Each row was made from one small tree. The marks that hang from a mark follow it in brackets, in the order of their numbers. Every link used is in the known rows. Write each row's tree.
In the rows, 128 means zero.
Known rows:
J_236{J_856{J_88 J_717{J_159 J_945}}}: [130 161 163 113  86 101 114 132  97 139 107 110 101 159  89  86 107 124
 106 171 104 176 162  78  76 130 117 146 134 100 172]
J_18{J_143{J_945{J_717{J_159 J_856{J_236}}}}}: [141 164 103 125  83  91 151 159  88 107 128 100 129 178  89 121 132 173
 141 157 104 155 175 125  91 148 132 148 140 112 151]
J_856{J_88 J_236 J_521}: [144 133 170 138 147 111 127 127 127 151  89  81  69 151  80 102 153 159
  66 150 129 209 152  71  85  94 121 179 129 127 134]
J_610{J_159{J_205 J_717{J_856{J_521}}}}: [161 131 200 164  76 105 125 146 129 111 140 112  78 145  91 121 150 140
 111 142  87 130 114  59 102  77 129 110 162 110 138]
J_626{J_453{J_276 J_521{J_856{J_717{J_159}}}}}: [111 128 117 111  72 117  94 130 106 148  73  92 124 158  81  65  57 127
 117 175  62 143 168 149 125 128  85 151 112 103 144]
J_375{J_453{J_276 J_521{J_856{J_88 J_236}} J_626}}: [118 122 123 106 135 133 122 103 105 139  44 107 105 130  86  69  90 148
  67 194  71 168 166 148 125 106  74 191 106 104 125]
J_856{J_88 J_236}: [137 135 160 126 133 116 134 117 120 132  94  91  77 143  84 100 148 148
  86 165 120 184 149  78  78 108 113 171 137 126 135]
J_236{J_856{J_521{J_453{J_276}} J_717{J_159}}}: [132 159 146 127  76 100  93 127  99 146  95  78 105 156  75  83  85 119
  86 154  90 176 184 119  99 116 103 146  99 102 137]
J_521{J_453{J_276 J_626} J_856{J_717{J_159 J_945}}}: [112 154 119 104  67 124 117 133  75 132  92 109 129 161  79  84  47 108
  90 201  73 139 173 142 104 127  72 150 114  86 153]
J_453{J_276 J_521 J_626}: [135 113 124 131 117 124 117 111 104 153  71  98 130 167 103  87  76 144
  77 176  74 126 163 158 124 117  70 190 126 119 113]
J_375{J_453{J_276 J_521 J_626}}: [126 110 118 122 120 133 115 105 108 140  63  94 139 157 102  84  73 143
  73 189  62 114 164 170 135 126  62 181 117 114 109]
J_521{J_856}: [116 114 137 125  89 119 126 122 108 111  88  86 101 149  73 120 119 127
  94 164 110 150 138 100 103 130  84 147 152 125 143]
J_236{J_856{J_88 J_717}}: [128 144 159 122 104 102 108 116 119 133  85  89  81 147  80  97 131 127
  90 170 116 180 171  91  76 126 110 149 128 103 147]
J_88{J_856{J_236}}: [123 138 137 110 114 114 136 110 116 114  96  94  88 136  85 105 155 151
  86 154 126 192 170  85  85 124  89 153 142 129 137]
J_521{J_453 J_856{J_236}}: [113 139 127 109  92 122 125 115  98 116  96  80  89 129  67  98 112 127
  84 179 105 179 158 107  94 116  86 150 124 110 136]
J_205{J_159{J_717{J_856{J_88}}}}: [158 133 186 147  98 110 132 140 128 106 123  96  84 145  98 119 158 144
 124 150 101 139 118  55  97  92 122 123 154 119 138]
J_453{J_276 J_521{J_856{J_236}} J_626}: [117 122 115 108 116 128 121 110  97 149  64 112 106 140  86  76  88 141
  75 182  76 168 173 149 117 105  79 191 119 108 124]
J_856{J_236 J_521 J_717{J_159}}: [137 154 154 128  92 109 122 140 115 150 120  95  83 167  75  94 131 117
  89 150 115 190 180  94  72 116 128 150 124 111 150]
J_143{J_945{J_717}}: [141 130 114 120  89 105 141 146 111 116 104  85 116 176  94 129 132 148
 108 172 107 120 151 125  99 150  98 159 155 128 154]
J_18{J_143{J_945{J_717{J_159{J_610}}}}}: [148 146 127 131  56  86 148 156  93  92 129 103 132 183  86 123 127 153
 143 159 104 116 141 125  99 142 107 146 153 120 158]
J_143{J_18 J_945{J_717{J_159{J_205 J_610}}}}: [153 153 147 132  51  88 144 153  90  76 142 124 115 168 100 120 140 150
 135 172  89 105 112 112  85 113 116 137 173 128 176]
J_945{J_717{J_159{J_205 J_610} J_856{J_236 J_521}}}: [175 135 176 149  70 110 132 140 109 138 143 135  83 144  96 108 162 157
 128 121  92 160 153  82  83  94 148 125 137 123 142]
J_88{J_856{J_236 J_521}}: [130 136 145 121 128 109 129 118 122 131  91  86  81 143  82 106 160 161
  68 142 135 215 172  77  91 112  95 160 134 130 135]
J_856{J_236 J_521 J_717{J_159{J_205 J_610} J_945}}: [142 157 195 131  67 103 124 147 108 146 156 147  86 168  87  90 138 120
 100 155  95 163 154  69  64  89 139 137 147  94 170]
J_143{J_18 J_945{J_717{J_856{J_521}}}}: [140 155 108 140 113  87 130 164 103 106 113  82 122 187 106 141 140 186
 103 167 110 151 151 129  97 129 126 149 153 121 150]
J_18{J_143{J_945{J_717{J_159{J_205 J_610}}}}}: [154 144 146 137  43  86 149 152  92  89 138 121 125 176  87 121 135 152
 147 159  95 107 131 116  96 128 111 141 163 116 164]
J_375{J_453{J_276 J_626}}: [122 112 123 125 119 137 123 107 114 121  70  92 137 151  96 107  90 138
  73 187  74 107 160 153 122 128  65 168 122 121 106]
J_626{J_453}: [118 110 131 127 103 127 113 119 125 127  94  76 123 152  93 107 103 147
 102 176  94 128 149 116 110 131  84 144 134 127 122]
J_945{J_717{J_159{J_205} J_856{J_88 J_521}}}: [180 131 171 155  90 107 128 142 110 145 110 110  89 157  98 111 143 169
 120 127 101 166 146  78  96 111 135 138 137 131 150]
J_453{J_276 J_521{J_856{J_717{J_159}}}}: [123 136 131 120  66 106 106 132  97 144  79  98 113 170  77  75  71 113
 109 160  74 149 164 141 114 128  93 160 126 104 152]
J_159{J_205 J_610 J_717{J_856{J_88 J_236} J_945}}: [155 149 217 137  90  96 138 138 122 114 144 153  79 146 102 113 178 162
 123 148  82 140 115  43  73  61 152 124 170 100 154]
J_521{J_453{J_276 J_626} J_856{J_236 J_717{J_945}}}: [ 98 159 112  93  97 122 117 126  89 139  90 110 109 147  81  85  74 120
  71 212  82 167 195 144  90 115  83 164 107  72 138]

Which tree is each row?
[135 142 105 126  83  86 140 154 103 102 109  82 134 188  91 134 125 163
 121 175 114 127 157 137 101 156  98 161 152 113 146] | J_18{J_143{J_945{J_717}}}
[116 122 116 116  97 120 110 119 103 149  60 107 112 162  85  80  73 121
  79 189  76 145 181 164 115 123  74 176 120  94 134] | J_453{J_276 J_521{J_856{J_717}} J_626}
[147 163 121 129  70  91 151 155  89 103 137 119 123 171  89 120 140 172
 144 157  96 145 164 118  88 134 135 142 150 109 156] | J_18{J_143{J_945{J_717{J_159{J_205} J_856{J_236}}}}}
[124 149 143 116 117 102 121 125 127 136  94  90  72 153  78 100 158 142
  70 152 138 216 195  90  77 120 104 151 128 108 143] | J_88{J_856{J_236 J_521 J_717}}
[143 149 109 125  67  87 147 157  91 101 118  90 138 187  88 124 116 156
 135 166 107 128 152 131 103 156 102 157 150 121 158] | J_18{J_143{J_945{J_717{J_159}}}}
[152 144 202 142  90 105 130 155 123 118 163 129  86 151 107 117 169 146
 118 144  94 145 122  44  88  67 142 119 157 101 142] | J_205{J_159{J_610 J_717{J_856{J_236 J_521} J_945}}}
[148 135 196 137  58 103 130 148 119 103 150 127  94 150 103 114 131 123
 118 174  80 102  98  58  96  93 106 124 180 102 155] | J_610{J_159{J_205 J_717{J_945}}}
[150 149 205 137  62 105 130 139 103 127 138 142  94 169  91  91 125 118
 119 167  92 129 127  64  69 103 123 133 159 101 180] | J_856{J_88 J_717{J_159{J_205 J_610} J_945}}
[143 160 166 129  93 100 103 125 101 146  93  77  80 148  71  79 106 127
  82 160 111 204 173  88  87 112 112 147 104 105 154] | J_236{J_856{J_88 J_521{J_453} J_717{J_159}}}
[159 125 139 141 112 110 126 135 122 137  95  87  97 160 105 123 143 168
 115 149 110 158 162 102  93 136 121 145 135 124 130] | J_945{J_717{J_856{J_88}}}
[181 139 166 152  85 108 124 138 101 145 111  99  90 153  96 102 127 168
 114 137  95 167 150  88  99 109 125 136 123 124 145] | J_945{J_717{J_159{J_205} J_856{J_88 J_521{J_453}}}}
[121 132 151 115 118 117 134 118 112 122  80  94  71 130  68 102 142 140
  88 168 121 197 145  76  85 108 106 163 138 120 150] | J_521{J_856{J_88 J_236}}
[129 150 148 118  66 106 112 121 102 126 111  99 101 151  79  95 112 108
 109 161 102 160 173 102  80 138 110 133 130 110 154] | J_236{J_856{J_717{J_159}}}
[115 108 112 113 111 134 116 107 102 132  52 100 131 145  90  83  71 139
  72 191  63 130 160 167 140 124  57 177 117 109 120] | J_375{J_453{J_276 J_521{J_856} J_626}}
[107 109 115 117  97 123  96 120 113 144  62  82 127 150  88  78  67 150
 101 175  68 141 153 146 137 121  74 164 119 114 124] | J_626{J_453{J_276 J_521{J_856}}}
[173 124 170 150  48 113 132 133 105 118 141 133 104 151 100 115 145 146
 148 130  83 115 139  93  90 115 130 113 152 128 145] | J_945{J_717{J_159{J_205 J_610} J_856}}
[132 143 140 132 121 113 110 123 114 150  95  67  98 155  82  98 110 148
  64 155  99 181 170 117 102  96  99 175 107 116 110] | J_856{J_236 J_521{J_453{J_276}}}
[146 164 110 133  93  87 145 165  93 120 124  95 124 184  86 123 136 180
 126 148 112 173 175 120  96 137 137 153 134 112 150] | J_18{J_143{J_945{J_717{J_159 J_856{J_236 J_521}}}}}
[160 140 206 156  78 115 139 137  90 124 147 150 111 162 100 104 129 157
 130 141  80 128 110  49  85  92 138 123 164 119 166] | J_717{J_159{J_205 J_610} J_856{J_88} J_945}
[138 166 107 129 121  87 134 163 105 110 119  90 110 176 104 133 153 188
 100 169 112 174 163 124  84 121 139 155 146 116 149] | J_143{J_18 J_945{J_717{J_856{J_236 J_521}}}}
[156 159 143 142  60  90 145 156  87  79 147 128 121 169 103 125 144 167
 144 160  84 111 123 112  84 111 135 122 170 124 170] | J_143{J_18 J_945{J_717{J_159{J_205 J_610} J_856}}}
[153 150 190 137 118 104 130 156 124 130 137 111  81 152 107 112 162 159
 107 153 104 176 128  39  90  77 140 138 149 104 148] | J_205{J_159{J_717{J_856{J_88 J_236 J_521} J_945}}}
[150 138 118 119  70 107 147 150  96 114 114  93 121 176  91 118 121 141
 124 162  99 120 146 119  99 151 102 154 154 136 167] | J_143{J_945{J_717{J_159}}}
[139 141 154 141 139 119 135 122 116 135 102  92  87 147  89 110 151 167
  97 150 113 187 162  79  79 110 135 150 133 122 127] | J_717{J_856{J_88 J_236}}
[149 168 115 127  98  88 154 158  91 110 116 100 116 174  87 114 139 181
 138 159 111 172 167 112  88 139 138 156 136 113 157] | J_18{J_143{J_945{J_717{J_159 J_856{J_88 J_236}}}}}
[119 119 121 115  96 124 121 118 101 143  75 108 101 157  83  85  91 117
  78 195  96 154 176 146 104 132  76 163 131  96 147] | J_453{J_521{J_856{J_717}} J_626}
[120 166 139  97  85 105 135 134 100 125 122 117 100 158  90  88 131 130
 102 165 117 190 184  83  69 137 104 140 141 105 170] | J_88{J_856{J_236 J_717{J_159 J_945}}}
[147 145 149 144 158 127 130 120 107 154  90  85  84 144  86  99 130 176
  62 163 112 208 179  96  91  90 121 162 104 112 117] | J_717{J_856{J_88 J_236 J_521{J_453{J_626}}}}
[157 149 196 146 103  92 121 145 116 134 116 107  95 167 100 116 135 173
  93 153  87 152 122  61 100  79 127 135 153 101 151] | J_159{J_205 J_717{J_856{J_88 J_521{J_453}} J_945}}
[150 160 124 136  72  90 143 160  88  84 138 109 128 177 104 129 137 167
 140 161  93 120 132 120  88 125 132 129 160 127 164] | J_143{J_18 J_945{J_717{J_159{J_610} J_856}}}
[133 145 167 125  55 105 113 120 103 118 122 113  96 147  77  93 123 104
 117 155  99 147 163  95  77 122 114 124 134 109 154] | J_236{J_856{J_717{J_159{J_610}}}}
[167 128 150 143  61 113 131 135 103 126 128 117 109 156 102 116 132 150
 139 137  85 128 151 100  94 133 124 123 147 129 145] | J_945{J_717{J_159{J_205} J_856}}
[160 144 197 147  85 110 126 141 124 110 152 103  73 134  91 109 165 138
 113 141  94 150 130  61  92  60 131 112 136 106 126] | J_205{J_159{J_610 J_717{J_856{J_236 J_521{J_453}}}}}
[170 136 168 139  58 113 137 132 105 123 147 142  90 138  99 107 159 148
 145 132  84 140 151  88  77 105 143 119 144 122 143] | J_945{J_717{J_159{J_205 J_610} J_856{J_236}}}
